Each row was made from one walk, in order. Every step used is in the known rows, and no mark comes twice. Write each row's walk.
(in the rows, 128 means zero)
Known rows
f-t: [ 97 185 125 158 128  96 122 137 127 137  91  59  63 142 136 116 112 103
  74 104 164  85 147 111 105 166 131 160  82 157 115  84  49 160  27 111
 155 142  88 136 113 110]
t-f: [108 139 110 108 111  85 106 118 119 144 124 112 125 151 129 130 134 122
  85 106 163  80 140 134 155 145 128 123 134 110 150  84 128 106 115 161
 170 147 130 147 100 151]
j-f-g-s: [ 84 159 152 144 105 158  57  94 126 113 111 169 143 173 153 129 129 145
 148 117 156 159 108 152 104 125 156 125 160 159 136 150 225  92 162 166
  73 108 111 123 144 144]
r-g: [124 151 141  98 122 104 109 127 124 125 108 144  99 135 109 171 103 143
 108 143 142 166 138 114 126 133 116 135  93 103 134 105  98 130  92  95
 119 163 112 107 127 125]
p-g: [142 154  75 130 171 107 162 140 155 185 127  89 117 127 118 130 102 114
 146  82 118 106 148 140 115 115 111 116  85 172 140 152  99 100 110 107
 133 105  76 121 124 142]
g-j-f-d: [125 130  74 141 136 174 131 104 131 121 142 149 193  96 170  98 157 128
 156 157  74 101 111 158 101 144  91 143 194 127  73 153  94 149 146 156
 128  77 134 139 163  95]
p-g-b: [132  92  55 150 176 141 159 170 155 143 133  87 109 107 112 129 117 114
 143  82 109 112 130 134  95  95 112 139 122 171 132 164 116 100  89 132
 117 115  88 109 163 149]
g-y: [114 103 121 148 134 112 136 125 124 139 139 114 175 164  98 145 102 102
 128 106 151 131 143 154 103 118 159 166 120 162 136 127 110 108 114 131
 120 137 174 146 152 125]
f-r-g-b: [170  98 115 120 106 134  81 153  77  82 119 139  79  92  89 142 132 147
  95 152 178 185 134  79 106 101 131 136 117 114  97 118  98 168  72  95
  94 179 116  70 146 163]
t-f-g: [135 170 113 120  77 100  84 120 112 118 166 105 146 155 118 141 117 124
  79  89 201 101 153 101 169 140 139  90 105 130 142  76 143 124 142 120
 136 147 117 145 100 137]
s-g-p: [131 104 127 115 150 119 137 161 116  85 106  91 106 194 120 124  69 169
 165 133  67  90 132 132 125 103 133 142   6 119 151 120 153  89  90 160
 150 150 147 120 120 155]
b-g-j: [141 137  67 124 153 156 160 118 183 175 163 122 141 132 141 160 116 126
 222 110  81 150 132 150 137 105  48 131  79 110  77 143 121 119 121 143
 156  77 119 220 177  69]
d-g-y: [ 91  69 167 135 162 112 139 137 102 149 106  89 144 169 105 146 101 121
 130  96 137 151 136 131 124 107 150 156 123 156 155 132 150 115 131 119
 122 155 224 139 128  95]
d-f-r-g-s: [141 126 192  90 112 119  96 108 109 139  75 199  71 116 121 134 156 167
 127 174 177 215 108 136 134 124 169  99 147 103 141  99 164 144 169 148
 113 156  90 107 117 163]
y-g-j-f-d: [117 162  95 177 126 174 153 124 167 129 139 169 147 108 164 108 146 139
 158 158  64 150 111 120 138 136  80 117 172  91 104 173 124 139 171 107
 109  77 135  95 146 104]
t-f-d-g-j: [120  90 118  96 158 152 141 139 106 141 114 104 144  94 176 130 167 130
 120 138 108 121 137 108 189 123  83  86 175  98  97  89 115 144 185 123
 166 126 170 154 122  82]
d-f-j: [165 179 128 116 127 120 197  85 134 169 130 101 168 187 136 103 189 101
 149 181  94 101 124 139  86 118 144 148 132 146 134  89 101 174 157 200
 126 109  94 170 105 151]
g-j-f: [104 129 106 143 120 141 114 121 165 133 126 151 197 130 144 126 119 128
 157 125  94 105 120 185 132 128  87 155 172 129 112 166 146 112 130 160
 134  83 160 162 161  90]
j-f: [105 144 116 144 111 112 100 106 137 134 118 128 142 151 132 104 135 125
 118 127 114  89 114 149  90 139 127 182 167 149 140 149 139 112  94 163
 127 113 135 122 126 137]
t-f-j: [171 182 107 111 128 114 136  87 107 163 134  87 152 181 150 120 165 120
 128 156 134  88 124 102 147 138 126 128 132 132 128  64 108 130 157 162
 158 129 118 152  86 149]
s-g-d-f-t: [142 130 176 115 164 100 196 140 160 101 128 114 110  96 158 127 147 143
 103 123 106  63 104 147 177 200 171 134 101 122 167 111  76 134  96 144
 172 108 113 144  95 129]
d-f: [109 141 126 125 113  93 171 118 155 146 126 112 124 142 117 108 162 107
 108 117 132  98 141 170  94 120 146 157 142 132 148 112 125 145 108 192
 138 110 110 159 125 156]
g-d-f: [121 103 143 105 111 124 193 121 154 152 157 160 168  93 142 133 178 100
 112 133 124  68 125 184 115 150 146 145 177 108 146 149 113 132 133 192
 137 101 121 148 118 123]
y-g: [104 179 115 163 107 105 160 143 167 149 104 112  74 175 119 156 114 127
 108  90 145 137 153 124 113 112 108 137  85 109 163 140 118 112 104  86
  99 112 115  83 125 136]
b-g-y: [131 100 105 138 158 130 146  95 140 176 184 113 153 158 106 144 105 112
 210 112 107 162 109 140 107 105 119 153  87 146 105 144 129  98 116 133
 150 135 156 189 152  97]
p-g-s: [107 143 113 124 194 139 153 128 166 188  83 138 105 136 150 142 121 136
 181  88 113 152 129 172 127 106 124 103 119 172 144 155 147  61 157 142
 117 100  65 119 146 141]
t-f-d-g: [119 104 133  95 152 133 139 112  80 138 119  80  93 105 154  99 178 137
  87 123 130 100 120  67 142 141 113 106 164 129 123  75 123 144 140 137
 167 163 155 111  92 131]
p-g-d-f: [155 106 127 104 172 122 222 140 176 194 166 154 168  60 135 130 145  98
 142 107  84  79 118 179 148 143 136  98 161 146 145 178 119  98 171 151
 147  78  72 147 111 111]
p-g-y: [143 105 103 140 198 114 157 132 140 188 148 104 167 135 100 130  77  92
 163  80 114 126 139 152 137 118 153 117 101 187 145 164 122  79 149  86
 126 122 139 138 130 127]
f-d-g-r: [ 66 105 166 149 154 162 143  93 108  61 115  81  85  99 152 122 179 116
 116 135 121 171 128  78  95 103 118 124 154 132 110 119  82 170 119  37
 138 144 165  98 159 131]
t-f-d-g-r: [ 70  97 166 122 143 137 119  97 100  68 121  91  91  84 165 116 176 116
  95 139 135 153 108  78 170 115 124  93 191 114 118  79 114 139 151  52
 186 163 165 122 129 136]
p-g-j-f-d: [162 136  60 137 196 178 152 119 153 166 147 143 192  57 167  86 130 121
 187 131  38 105 109 142 126 128  88  96 173 162  85 184 100 127 187 125
 138  59 102 130 152  95]
t-f-r-g: [183 136 143  80  93  80  65 130  75 125 115 140  85  96  95 132 110 152
  56 153 209 156 139  74 192 152 132  82 119  84 124  76 105 149 128  82
 152 189 113 107  78 149]

Write each row's walk
[157 135  96 155 101 138  89 129 125 128 125 148 173 105 121 101 127 143
 144 134 150 107 137 154 132 128  99 127 158 128  90 166 120 138 124 147
 127  95 141 142 132 102] -> g-j-f-r
[137 169  93 133  98 150 113 151 152 125 159 138 177 147 120 172  98 118
 138  97 170 134 186 135 146 118 102 100  70 118  95 139 118 140 153 116
  86  91 131 164 161  78] -> f-g-j
[ 80 145 130 163 106 124 142 180 148 141  91 116  69 182 113 139  68 124
 136 130  82 121 148 123 123  83 111 119  69  96 146 132 171 107 113 123
 114 147 121  98 122 125] -> y-g-p
[113 123  91 168  87 164  74 131 112  66 164 131 156 142 128 114 129 120
 122 111 138 127 113 110  82 124 137 161 151 156 120 158 181 138 101 157
  76 124 141 114 160 154] -> j-f-g-b
[202 140 149  90 165 144 234 100 140 127 173 127 187 154 161 141 188 149
 168 184  65  85  98 145 149 144 156 130 106 120 155 133 103 120 180 175
 137  79 125 147  94 166] -> s-g-d-f-j
[ 88 123  92 192 110 133 157 164 167 109 117 121  74 151 125 148 132 122
 113 108 135 155 131 116  96  91 104 163 115 112 161 154 137 122  84 107
  86 123 137  73 164 153] -> y-g-b
[139 149  86 107 111 117 134 101  95 131 146  99 121 114 152 101 177 115
  85 141 148  85 128 106 120 141 124 120 164 125 106  76  78 147 130 151
 155 145 114 120 104 156] -> t-f-d
[123 130 156 124  92 136 121 158 114 124 143 123 133 178  93 104  88 107
 133 138 112  99 148 133 108 108 156 108  80 122 124  95 207 160 151 193
 113 142 110 172 122 128] -> d-f-g-p
[ 94 132 112 119 158 149 135  77 156 182 110 137  76 159 169 142 149 143
 221 115 105 185 107 152 104  93  92 141 109 134 103 133 170  89 128 176
 141 107  95 181 164 118] -> b-g-s
[ 93 111 132 130 148 148 126  97  87 113 104  98 116 115 148  80 182 145
 119 143  74 107 100 100  63 138 117 159 196 155 121 139 126 154 121 143
 122 135 153  99 113 125] -> j-f-d-g
[162 148 104 151  87 109  85  97  95 118 117 118 128 121 107  76 152 144
 102 136 173  94 124 118  89 146 128 143 159 157 113 148 122 144  95 139
 119 122 122 109 106 153] -> j-f-r
[164 166 161 143 129 147 247 112 168 172 154 158 160 144 160 140 185 101
 146 179  80 114 111 121 139 135 125 117 157  89 169 144 125 148 197 139
 111  76  97 115  96 127] -> y-g-d-f-j
[ 78  90 140 127 150 150 110 145 161 135  97 127 156 125 152 123 112 153
 166 108  80 119 120 156 141 131  83 154 169 121 131 166 178 117 150 148
 121  97 194 163 146  53] -> d-g-j-f
[153 125  90 123 159 129 158 156 169  97 130 123 156 150 141 176 103 167
 176 105 102 120 156 168 161 118 105 132  39 106 132 150  96  96 127 116
 132  90 168 149 146 128] -> s-g-j
[ 90 135 179  89 132 125  85 124 128 139  60 179  86 143 150 184 116 169
 138 138 143 215 111 156 123 121 133 133 128 110 142 114 148 102 125 135
  96 155 108 109 154 130] -> r-g-s
[170  98 178  88 101 123 100 164  78 103 108 155  81 114  67  92  93 144
 118 204 110 145 127 107 138 114 147 106  97  90 120  89 164 179 139 156
 140 196 109 131 102 135] -> d-f-r-g-p
[ 49  96 177 115 158 139 130 124 130 147  45 117  73 164 157 148 157 150
 149 100 140 173 123 156 114 100 117 151 142 139 145 126 184  92 142 165
 105 134 150 118 145 117] -> d-g-s
[109 143 123 154 172 133 146 106 169 118 136 102 120 103 134 131  93  96
 152  88 127 146 138 133 145 103 131 102 108 166 145 162  98 103 124  22
 146 110  93 121 157 143] -> p-g-r
[173  76 123  98  90 108  60 163  71  84 128 144  73  83 105 133 123 142
  65 156 200 172 129  65 169 133 135 107 148  89 118  80 136 150 105  96
 136 206 124  95 117 168] -> t-f-r-g-b
[184  92 187 110 126  96 109 128  90 125 132 175 152 106  53 124 106 123
 112 176 173 195 125 118 145 136 187 110 125 121 130 109 123 156 161  88
 116 180 157 132 110 141] -> d-f-r-g-y
[175  77 135 114 101 134 117 155 101  84 125 153  83  82  74 112 145 131
  96 168 160 180 124 106 107 113 149 133 147 110 119 120 124 180 108 137
 109 175 117 107 138 174] -> d-f-r-g-b
[134 128  90 145 188 140 135 142 190 183 137 140 195  88 145 121  84 123
 191  97  60 105 119 182 161 137  90 107 155 152 115 201 151  84 166 125
 138  64 109 154 143  84] -> p-g-j-f
[132 142 141 131  73 144 107 116 121 100 190 173 198 111 150 142 126 121
  99 121 139  85 117 125 118 169 137 133 172 143 118 182 160 118 141 131
  96 100 128 118 121 100] -> j-f-g-d
[ 99  55 112 118 147 159 134 148  77  91 122  81  89  91 163 100 194 121
  98 127 120 124  99  69 123 118 112 134 191 127 113  84 133 152 122 154
 142 166 164 106 132 142] -> t-f-d-g-b
[106 160 108 167 118 126 164 164 200 156 116 148 119 145 129 185 109 118
 146 105 126 156 166 150 163 106  78 120  86  84 136 157 112 110 144  86
 100  80 137 118 154  83] -> y-g-j
[110 146 175 125 126 109 176 135 147 152 119 116 109  77 158 114 159  87
  80 129 133  65 113 147 143 193 156 145 167 126 132 107  72 171  89 164
 173 113  87 165  99  93] -> g-d-f-t
[113  90 125 109 116 147 103 157 117  87 118 139  95 112 116 163 114 138
 105 137 136 182 126 119  99 120 116 173 127 112 128 121 118 143  73 106
  98 177 128 100 169 148] -> r-g-b
[176 108 162  71 101 104  34 170  55 115 101 135  77 107  86 119  58 156
  89 187 149 136 128  79 198 131 136  73 103  74 112  64 168 134 136 112
 171 224 122 113  79 140] -> t-f-r-g-p
[120 149 127 129  89 154  86 161 101 107 143 105 114 181  96 135  64 117
 126 122 133 103 170 109 110  94 133 102  44 131 115 106 175 142 118 149
 103 160 118 134 142 115] -> f-g-p
[121 136 220  87 135  94 143 151 143 131 113 157 102  58 137 142 123 118
  74 168 121 129 100 125 165 211 157 130 159  97 139  88  86 170 100 101
 157 149  82 139  90  83] -> r-g-d-f-t
[168 140 112 139  93  96 144 108 114 146 137 124 103 125  86  79 172 113
  98 133 186  99 143 137 103 125 148 120 128 135 121 117 104 180 119 170
 130 118 102 140 112 174] -> d-f-r
[150  87 128 137 169 108 146 131 120 106 151 103 173 189 108 151  90 145
 160 106 119 126 137 154 144 118 174 156  48 158 166 130 116  74 116 110
 130 142 206 117 128 161] -> s-g-y
[ 92 179 144 161  81 138  95  99 132  52 164 113 130 142 108 151 112 106
 106  97 193 164 161 104 124 111 149 101  90 130 118 122 111 143 121  30
 104 125 121 127 172 139] -> f-g-r
[178 135 147 117  95 110  58 107  86 106 107 169 112 104  98 110 117 165
 100 169 163 153 117  98 121 154 123 131 146 126 119 131 137 144 101  84
 118 165 124  92 102 142] -> j-f-r-g
[125 124 144 164 102 132  65 108 105 108 178 148 213 168 103 120  86 117
 126 112 145 128 119 129 115 141 176 137 136 176 135 150 188 109 148 113
  88 130 186 142 139 117] -> j-f-g-y
[107 145 135 146 101 120 187 153 166 147 140 161 106 122 145 178 138 116
 101 113 140 119 143 132 140 144 105 127 135  80 156 183 111 108 127  91
 100 105 124  66 121 108] -> y-g-d
[117 179 121 151  81 127  80 101 122 106 152 132 155 162 116 114 119 128
 109 108 144 106 135 121  95 140 142 133 116 165 133 144 163 128 118 127
  87 116 126 123 119 133] -> j-f-g
[169  97 172 131 119 112  46 113  69 113 132 176 168 107  80 107  72 153
 120 167 154 185 106 107 135 150 169 133 149 133 123 147 147 127 135  77
 113 179 178 100 111 129] -> j-f-r-g-y
